Each row was made from one small tree. Brackets hold a mark, then the marks that hang from it, in alphabetical order. Every link used is in the known rows. Write each row's tree.
Known rows:
{C {U Z}}: [ -5.0   3.5  45.4  21.7 -26.4   2.3  13.8  -7.7   8.4 -19.5  -9.8   2.3
  -2.8  -8.5  24.8]
{G {S {U {C M}}}}: [ -9.7   8.8  17.1  43.2  -6.1 -13.2  17.8 -10.9 -15.8 -14.4 -24.8  11.1
   2.2   9.8 -22.0]
{M J {S G {U C Z}}}: [ -9.0  38.5   5.9  80.7 -45.0   2.6  41.1  -5.4 -29.8 -19.1 -48.3  20.9
  -2.8 -14.4  -3.5]
{Y {M {S G}}}: [  6.5   2.5  -0.5  11.4 -14.4  -5.1  23.8 -20.6 -11.8 -21.7 -13.7   8.7
   5.3   8.2 -32.7]
{Y {M J {S G {U Z}}}}: [ -9.7  31.7  11.1  61.8 -42.4 -11.3  47.3 -17.4 -35.2 -16.8 -48.4  11.9
  -9.8   5.7 -22.9]
{S G {M J} {U C Z}}: [  2.1  44.2  27.4  78.2 -29.4 -19.1  30.3  -4.9 -35.9 -38.0 -31.9  24.0
 -29.6  -9.5   1.4]
{M J {S G U}}: [ -1.3  33.8 -13.6  37.4 -27.1  -6.7  31.8  -3.7 -27.0 -10.0 -43.1  13.1
   5.0   7.3 -26.6]
{U C {S G {M J}}}: [ 14.7  35.2   8.6  55.7 -20.1 -28.1  32.4  15.3  -3.3 -33.8 -25.8  11.6
  -4.8 -12.3  -5.1]
{Y {M J {S G}}}: [ -3.5  12.7  -5.9  23.5 -24.9  -7.4  41.6  -9.2 -12.3 -12.9 -33.6   7.0
   1.6   8.2 -30.0]
{S G {M J} {U C}}: [  8.2  38.6  17.4  54.9 -13.1 -17.2  30.0  -0.6 -31.8 -31.9 -25.5  26.1
 -21.8   2.9 -17.2]
{M J}: [ -8.6  10.3  -5.5  11.6 -10.0  -2.7  18.3  10.1  -0.9   7.0 -22.0  -1.9
  -3.0   1.3   0.3]
{Y {M J {S G {U C Z}}}}: [-11.4  31.7  19.9  82.4 -45.0   0.4  56.9 -15.5 -33.1 -21.8 -49.0  22.4
 -11.2  -5.1 -17.9]
{G S}: [-12.1  -3.0 -11.9   1.1  -5.1  -5.5  -4.1 -11.3 -19.7  -0.8 -16.6  -7.7
   6.6   1.2 -18.2]
{G {S {U C Z}}}: [-20.9  15.9  13.6  61.1 -24.6   0.8  11.0 -18.0 -38.8  -7.9 -30.0   6.0
  -6.3 -13.8  -4.2]
{U {C M} {S G}}: [ 19.0  14.7  17.6  44.7 -16.3 -20.5  22.2  14.0  13.7 -32.7  -1.6  11.1
  10.0   4.3   3.0]
{G {S {M J} {U C Z}}}: [-18.1  33.2  18.3  76.6 -24.9 -21.8  27.5 -11.8 -38.1 -20.9 -55.3   9.6
 -19.8 -17.1 -12.4]
{S G {M J} {U Z}}: [  4.1  44.4  16.6  56.0 -27.9 -30.0  20.0  -6.6 -37.2 -34.2 -33.5  14.9
 -29.1   0.8  -3.4]

Write each row's tree:
[  9.8  40.0   7.3  33.7 -11.1 -28.4  20.6  -2.8 -32.1 -27.2 -25.4  17.2
 -20.3  12.5 -21.7] -> {S G {M J} U}
[ -0.2  20.6  12.3  69.7 -38.7 -10.3  45.0   2.0   5.7 -34.9 -42.7  15.3
   3.3  -8.7   8.4] -> {U {C {M J {S G}}} Z}
[ -1.0  36.7   8.8  65.3 -39.2 -22.6  39.7  -5.2 -12.8 -27.1 -51.4  13.5
  -0.8   9.1  -8.3] -> {C {M J {S G {U Z}}}}
[ 16.8  35.1  34.4  33.4 -28.5 -33.6  35.9   8.6   8.1 -40.6 -29.4   6.4
   2.0   2.4  -3.7] -> {C {U {S G {M J}}}}
[-14.3  21.5   3.8  36.0 -18.1  -5.8  47.1 -10.8 -14.0   7.7 -46.9   8.7
  -0.7   7.4 -37.1] -> {Y {M J {S U}}}
[ -3.6  19.4   4.7  21.4   1.9 -28.0  -0.5 -20.2 -33.9 -16.7 -27.4   4.7
  -8.1   4.0 -36.8] -> {G {S M U}}
[  0.6  19.4 -20.3  22.0 -22.8  -4.9  27.9  -0.3  -9.4 -12.9 -35.3   5.9
  10.2   0.1 -16.3] -> {M J {S G}}
[  9.5   9.4  41.7  38.1 -39.5 -13.7  30.2 -16.2  18.3 -50.5 -25.7  11.8
  11.7   2.6   9.0] -> {C {M {S G}} {U Z}}
[ 24.6  24.9  39.8  21.3 -19.1 -30.8  17.7  -1.6   8.6 -47.3  -7.8   8.7
   4.3  -0.3  -4.7] -> {C {U {S G M}}}
[ 10.9  25.0   0.2  18.5  -7.1 -26.1  15.8   1.3 -15.0 -31.2 -17.7   9.9
 -16.5   6.0 -11.1] -> {S G {M J}}
[  6.8  30.4  46.7  56.0 -51.8 -31.9  45.1  13.6  21.1 -39.5 -33.8   1.4
   6.3   7.1  24.8] -> {C {M J} {U {S G} Z}}
[  4.9  23.0   1.3  47.3 -20.1   7.0  22.7 -12.1 -26.5 -20.9 -21.4  24.6
   6.2  -5.1 -21.8] -> {M {S G {U C}}}
[ -0.8  32.5  23.0  74.4 -26.6 -24.8  33.7  14.4  10.4 -22.3 -39.7   3.9
  -8.1 -32.1  19.2] -> {U C {S {M J}} Z}
[  6.3  29.8   3.2  29.5  -9.6 -34.0  23.0  16.4  12.8 -10.1 -32.7  -4.1
  -0.4 -10.6  -5.5] -> {U {S {M J}}}
[ -5.6   9.2   9.4  24.7  -9.3  -2.8  29.0 -20.3 -13.1  -0.2 -26.4  10.1
   2.9   5.0 -36.9] -> {Y {M {S U}}}
[  2.3  16.2  14.4  48.6 -19.4   4.6  36.8 -21.8 -28.0 -22.7 -20.1  25.9
  -0.8   4.9 -37.1] -> {Y {M {S G {U C}}}}
[ 10.5  33.2  31.2  66.8 -19.1 -15.2  12.5 -15.7 -35.7 -45.6 -10.0  26.1
 -25.7 -10.1   0.1] -> {S G M {U C Z}}
[ 11.5  40.8  45.1  56.5 -45.4 -35.0  37.0   5.6   5.2 -47.8 -36.4   3.7
  -4.7 -10.3  14.6] -> {C {U {S G {M J}} Z}}
[  5.0  30.9  22.4  78.3 -41.0 -25.1  42.9  19.3   8.9 -33.5 -29.2   6.3
  -0.1  -5.5  23.3] -> {U {C {M J}} {S G} Z}
[  4.7  -1.6  35.2  12.8 -13.5  -9.2  30.6  -8.4  38.3 -25.7 -24.8   8.4
  21.8   5.4  -5.0] -> {C {M S} U}
[  7.7  22.0  13.9  61.1 -35.5  -6.8  15.8   6.8  -7.3 -27.6  -7.7   6.0
   1.8 -20.7  21.3] -> {U C {S G} Z}
[ -9.7  19.7  15.0  67.1 -26.3   9.2  24.4 -13.6 -13.2 -10.0 -35.0  17.0
   3.6 -23.6  -0.3] -> {M {S {U C Z}}}
